Each row was made from one small tree. The marks that hang from a mark follow it in brackets, in the order of their numbers. Every link used is in the known rows. Write each row's tree.
(in the rows, 128 means zero)
Known rows
j715[j950]: [ 97 157 145 143 124  77 115 129 115 156 140  98 134 134  99  94 125 100
 129 128  86  83 126 126 113 137 170 140 122 122]
j326[j914[j274[j120] j357]]: [ 84 149 146 146 138  47 111 162 169 168 152  90 108 105 141  99 103 116
 129 158  89  86 123 120 116 153 153 140 133 120]
j368[j914]: [115 144 144 139 130  80 112 140 126 158 145  97 138 141 103 106 117  98
 132 128  84 109 127 127 129 143 151 140 126 126]
j326[j113[j950[j715]] j914]: [ 58 145 151 143 126  96 108 162 116 169 147  54 102 132  70  79 121 105
 131 124  86  89 132 123 130 148 165 157 128 123]
j326[j113 j914[j368]]: [ 66 155 156 138 129  56 114 142 135 157 162  62 116 102 108  91 123 104
 126 138  81  81 133 127 117 142 158 146 127 118]
j326[j113 j914]: [ 78 143 158 137 131  89 115 140 133 159 150  63 112 115  96  85 124 105
 128 135  81  90 138 130 117 148 156 145 130 119]
j357[j464 j917[j914]]: [ 86 146 147 132 137  79 117 173 132 170 140 105 148 130 150 112 117 106
 138 134  85  90 115 124 127 146 156 133 129 116]
j70[j274]: [118 151 141 138 134  83 122 146 119 154 139  93 153 116 131 107 128  99
 137 126  87 114 144 124 126 151 162 137 127 119]
j914[j274 j357[j917]]: [ 94 166 134 143 140  59 117 169 143 167 145 104 132  93 141 109 121 113
 142 155  86  74 114 122 116 149 152 145 124 115]
j357[j917[j914]]: [ 86 154 142 142 133  89 122 157 122 162 144 108 141 117 132 110 115 104
 141 127  86 101 120 131 117 148 158 134 129 119]
j485[j917[j357[j464] j914[j274[j120] j368]]]: [ 48 143 135 140 146  37 114 190 173 165 177  89 140 110 221 128 113 118
 137 134  94  78 109 114 149 153 161 126 134 121]
j917[j357]: [103 143 136 150 132  78 118 156 131 154 141 105 131 120 147  89 121 101
 137 126  87 105 129 131 126 146 154 141 134 119]
j357[j464]: [110 140 149 130 135  65 113 159 134 160 138  93 145 135 127  98 124 100
 130 134  84  86 124 121 127 137 156 140 127 115]
j326[j113[j950] j914[j274 j368]]: [ 48 167 143 140 124  56 109 166 143 167 170  43 117 104  93  94 124 100
 133 149  86  67 129 121 118 141 165 151 123 124]
j368[j914[j357]]: [112 148 143 145 136  65 109 140 139 163 148 105 131 135 125 101 118  98
 135 145  87 106 121 125 128 148 143 146 127 124]
j247[j950[j715]]: [106 144 144 148 131  70 109 149 109 162 135  98 114 118  99  92 127  99
 134 119  85  99 120 122 123 145 176 144 126 121]
j914[j274[j120] j357[j464 j917[j485]] j368]: [ 86 168 144 127 142  20 113 204 182 175 158  98 151  98 171 127 115 109
 124 158  84  56 110 111 129 129 152 136 129 113]
j357[j464 j917[j485 j914[j274 j368]]]: [ 66 165 136 130 138  45 118 191 153 175 158  92 166 109 162 124 118  95
 131 147  84  69 100 117 127 130 154 130 127 119]
j70[j274[j120]]: [122 148 145 134 134  79 120 157 139 153 143  95 148 117 144 118 120 110
 131 120  88 118 151 123 131 154 165 131 131 120]
j326[j113[j950] j914[j368]]: [ 55 163 154 140 122  65 110 156 129 162 165  52 117 115  84  85 123  97
 130 138  85  76 138 126 117 137 167 153 127 122]
j917[j914]: [ 93 144 140 146 132  80 118 142 129 157 149  98 139 129 136 100 118  96
 138 129  89 111 120 131 119 147 156 134 131 124]
j917[j357[j914[j368]] j485]: [ 92 154 144 155 131  39 119 166 145 162 143  95 148 124 153  87 115  85
 123 133  82  92 126 130 117 124 149 141 139 121]
j914[j274 j357[j464 j917] j368]: [ 81 169 137 134 143  16 113 188 157 172 152 100 145  94 166 117 122 112
 137 165  86  54 103 112 125 140 153 145 121 109]
j917[j357 j914]: [ 84 139 132 157 133  84 119 156 135 159 148 110 132 129 169  93 116  98
 143 127  91 119 119 133 127 153 151 134 138 124]
j464[j357[j914 j917]]: [101 148 154 148 131  79 126 156 132 159 128  96 136 129 127  90 113 104
 139 133  79  83 127 131 112 149 156 149 127 115]
j914[j368]: [ 99 159 143 141 130  42 118 144 128 149 156  94 141 109 121 100 121  97
 131 131  85  89 125 126 117 134 161 143 125 117]

Which tree is each row?
[ 81 146 135 141 144  56 112 172 168 177 152  92 153 131 176 105 123  88
 134 163  91  85  99 117 127 139 142 134 132 123] => j917[j485 j914[j274 j357[j464]]]
[ 81 151 127 154 140  56 114 155 154 167 155 100 133 114 168 103 119 100
 146 157  94  99 105 124 120 154 148 137 128 124] => j917[j914[j274 j357]]
[ 59 152 149 140 149  34 113 154 144 163 174  92 144 117 186 110 124 100
 139 148  94  72 106 116 131 146 155 138 127 115] => j485[j917[j914[j357[j464] j368]]]
[ 72 146 138 144 135  51 115 175 153 167 157 102 157 133 189  99 118  84
 131 135  88  98 109 124 136 132 149 132 139 121] => j917[j357[j464] j485 j914[j368]]
[ 59 156 144 139 126  89 110 166 140 170 157  46 113 117  84  88 126 102
 134 147  85  76 133 124 119 146 163 150 126 126] => j326[j113[j950] j914[j274]]
[ 98 141 141 154 132  60 123 154 152 159 137  78 134 131 139  89 116 100
 140 146  84  83 118 126 117 151 153 148 125 122] => j464[j357[j914[j274]]]
[107 148 135 142 138  51 107 163 173 167 157 100 127 126 148 122 110 113
 133 150  89 101 119 119 135 153 146 138 128 127] => j368[j914[j274[j120] j357]]
[ 66 139 139 152 141  94 122 148 126 156 161  98 132 120 174 100 120 103
 144 120  93 103 121 131 132 157 157 132 136 123] => j485[j917[j357 j914]]
[105 153 152 128 140  72 110 174 147 179 140 107 153 141 131 112 119  95
 127 150  81  82 115 119 133 134 140 141 130 118] => j368[j914[j357[j464 j917[j485]]]]
[ 93 156 142 145 132  13 114 174 168 161 152  82 139 111 147 115 106 110
 124 140  84  83 124 121 118 136 159 137 128 121] => j357[j914[j274[j120] j368]]
[ 81 149 138 147 137  20 113 193 169 175 141  84 157 126 179  99 118  90
 123 151  83  72 111 118 129 125 145 139 135 119] => j917[j357[j464 j914[j274 j368]] j485]
[ 61 162 130 149 133  57 126 166 146 159 165  96 140 101 168 112 114 104
 150 143  87  82 101 124 122 156 160 141 122 120] => j464[j357[j917[j914[j274 j368]]]]
[ 87 161 152 128 137  20 115 208 175 178 143  83 160 115 153 126 108 108
 115 145  78  58 118 114 124 122 155 133 130 115] => j357[j464 j914[j274[j120] j368] j917[j485]]
[ 45 147 132 145 146  43 116 178 152 166 173  87 144 109 208 117 122 107
 142 140  93  75 102 116 144 151 158 132 130 120] => j485[j917[j357[j464] j914[j274 j368]]]
[ 93 159 135 137 133  28 115 170 162 154 164  87 137  97 144 121 113 113
 129 136  87  84 122 120 124 140 164 135 126 121] => j914[j274[j120] j368]
[ 89 167 130 148 138  18 114 157 154 159 162  94 135  93 155 104 122 101
 138 160  90  76 109 119 117 142 153 146 123 118] => j914[j274 j357 j368]
[ 94 149 147 136 136   4 109 188 177 169 146  78 148 125 163 119 108 112
 121 147  84  71 119 114 128 134 157 136 127 118] => j357[j464 j914[j274[j120] j368]]
[ 66 143 128 145 138  29 111 196 183 168 164  99 140 119 219 122 109 112
 136 141  92  95 107 118 146 150 155 127 135 122] => j917[j357[j464] j914[j274[j120] j368]]
[ 64 156 138 155 142  32 119 167 145 162 158  80 136 101 172 104 118 107
 135 138  87  69 119 122 125 143 158 141 130 119] => j485[j917[j357[j914[j274 j368]]]]
[ 84 170 139 145 133  25 120 177 141 167 141  90 145  98 133 113 112 108
 132 146  80  68 117 122 110 136 159 143 122 115] => j357[j914[j274 j368] j917]
[ 83 160 145 146 132  31 124 182 168 161 150  88 135 106 160 115 103 117
 135 141  82  70 120 122 120 149 161 143 125 117] => j464[j357[j914[j274[j120] j368] j917]]
[ 70 157 133 141 143  22 111 177 173 175 164  91 157 117 187 110 121  86
 133 166  91  76  94 115 127 133 145 136 129 122] => j917[j485 j914[j274 j357[j464] j368]]
[ 86 154 136 152 133  26 116 192 179 167 150  88 144 113 177 108 108 100
 121 138  84  88 123 124 124 130 151 133 139 124] => j917[j357[j914[j274[j120] j368]] j485]
[ 50 155 137 140 151  24 113 165 157 168 177  84 145 106 196 119 124 104
 142 160  95  62  97 111 133 149 155 137 124 118] => j485[j917[j914[j274 j357[j464] j368]]]
[ 66 162 136 141 132  61 127 183 170 161 171  93 146 105 171 121 106 102
 137 136  86  82 107 123 125 146 158 131 130 124] => j464[j357[j917[j485 j914[j274[j120] j368]]]]
[ 85 151 131 144 134  80 120 159 145 165 154  87 151 121 139 106 120  86
 133 139  88  99 109 126 119 137 151 129 131 129] => j917[j485 j914[j274]]
[ 54 152 141 137 150  20 111 178 178 168 181  87 140 107 209 130 115 115
 136 153  96  67 104 110 139 152 158 131 128 119] => j485[j917[j914[j274[j120] j357[j464] j368]]]
[ 75 143 120 157 136  76 118 168 149 164 150 102 132 117 182 103 117 102
 146 138  92 110 110 129 130 155 152 133 134 127] => j917[j357 j914[j274]]
[ 84 141 150 154 141  73 121 152 127 159 141  89 132 124 152  90 119 105
 134 124  86  86 134 129 123 147 156 141 135 117] => j485[j917[j357[j914]]]
[ 85 131 137 147 137  74 113 170 146 166 143 106 141 142 186  96 118 100
 140 133  90 108 114 127 138 150 150 133 137 121] => j917[j357[j464] j914]
[ 81 158 137 135 135  82 121 187 159 169 155  97 148 109 149 128 109 106
 131 131  86  94 116 125 123 140 157 123 134 125] => j357[j917[j485 j914[j274[j120]]]]
[ 93 138 140 146 138  52 114 191 165 178 129  83 152 138 169  95 120  92
 124 148  82  79 116 121 130 131 143 137 137 120] => j917[j357[j464 j914[j274]] j485]
[ 67 152 155 138 123  97 111 154 127 164 153  53 113 128  74  80 125  99
 132 135  85  84 143 129 117 143 164 151 129 123] => j326[j113[j950] j914]
[ 90 143 147 149 135  21 112 176 151 167 136  95 145 135 175  92 115 100
 128 140  84  83 121 123 129 134 151 144 134 114] => j917[j357[j464 j914[j368]]]
[ 70 165 128 151 139  33 116 162 162 167 169  94 148 105 172 107 120  85
 136 160  92  88  99 122 117 136 147 137 130 125] => j917[j485 j914[j274 j357 j368]]
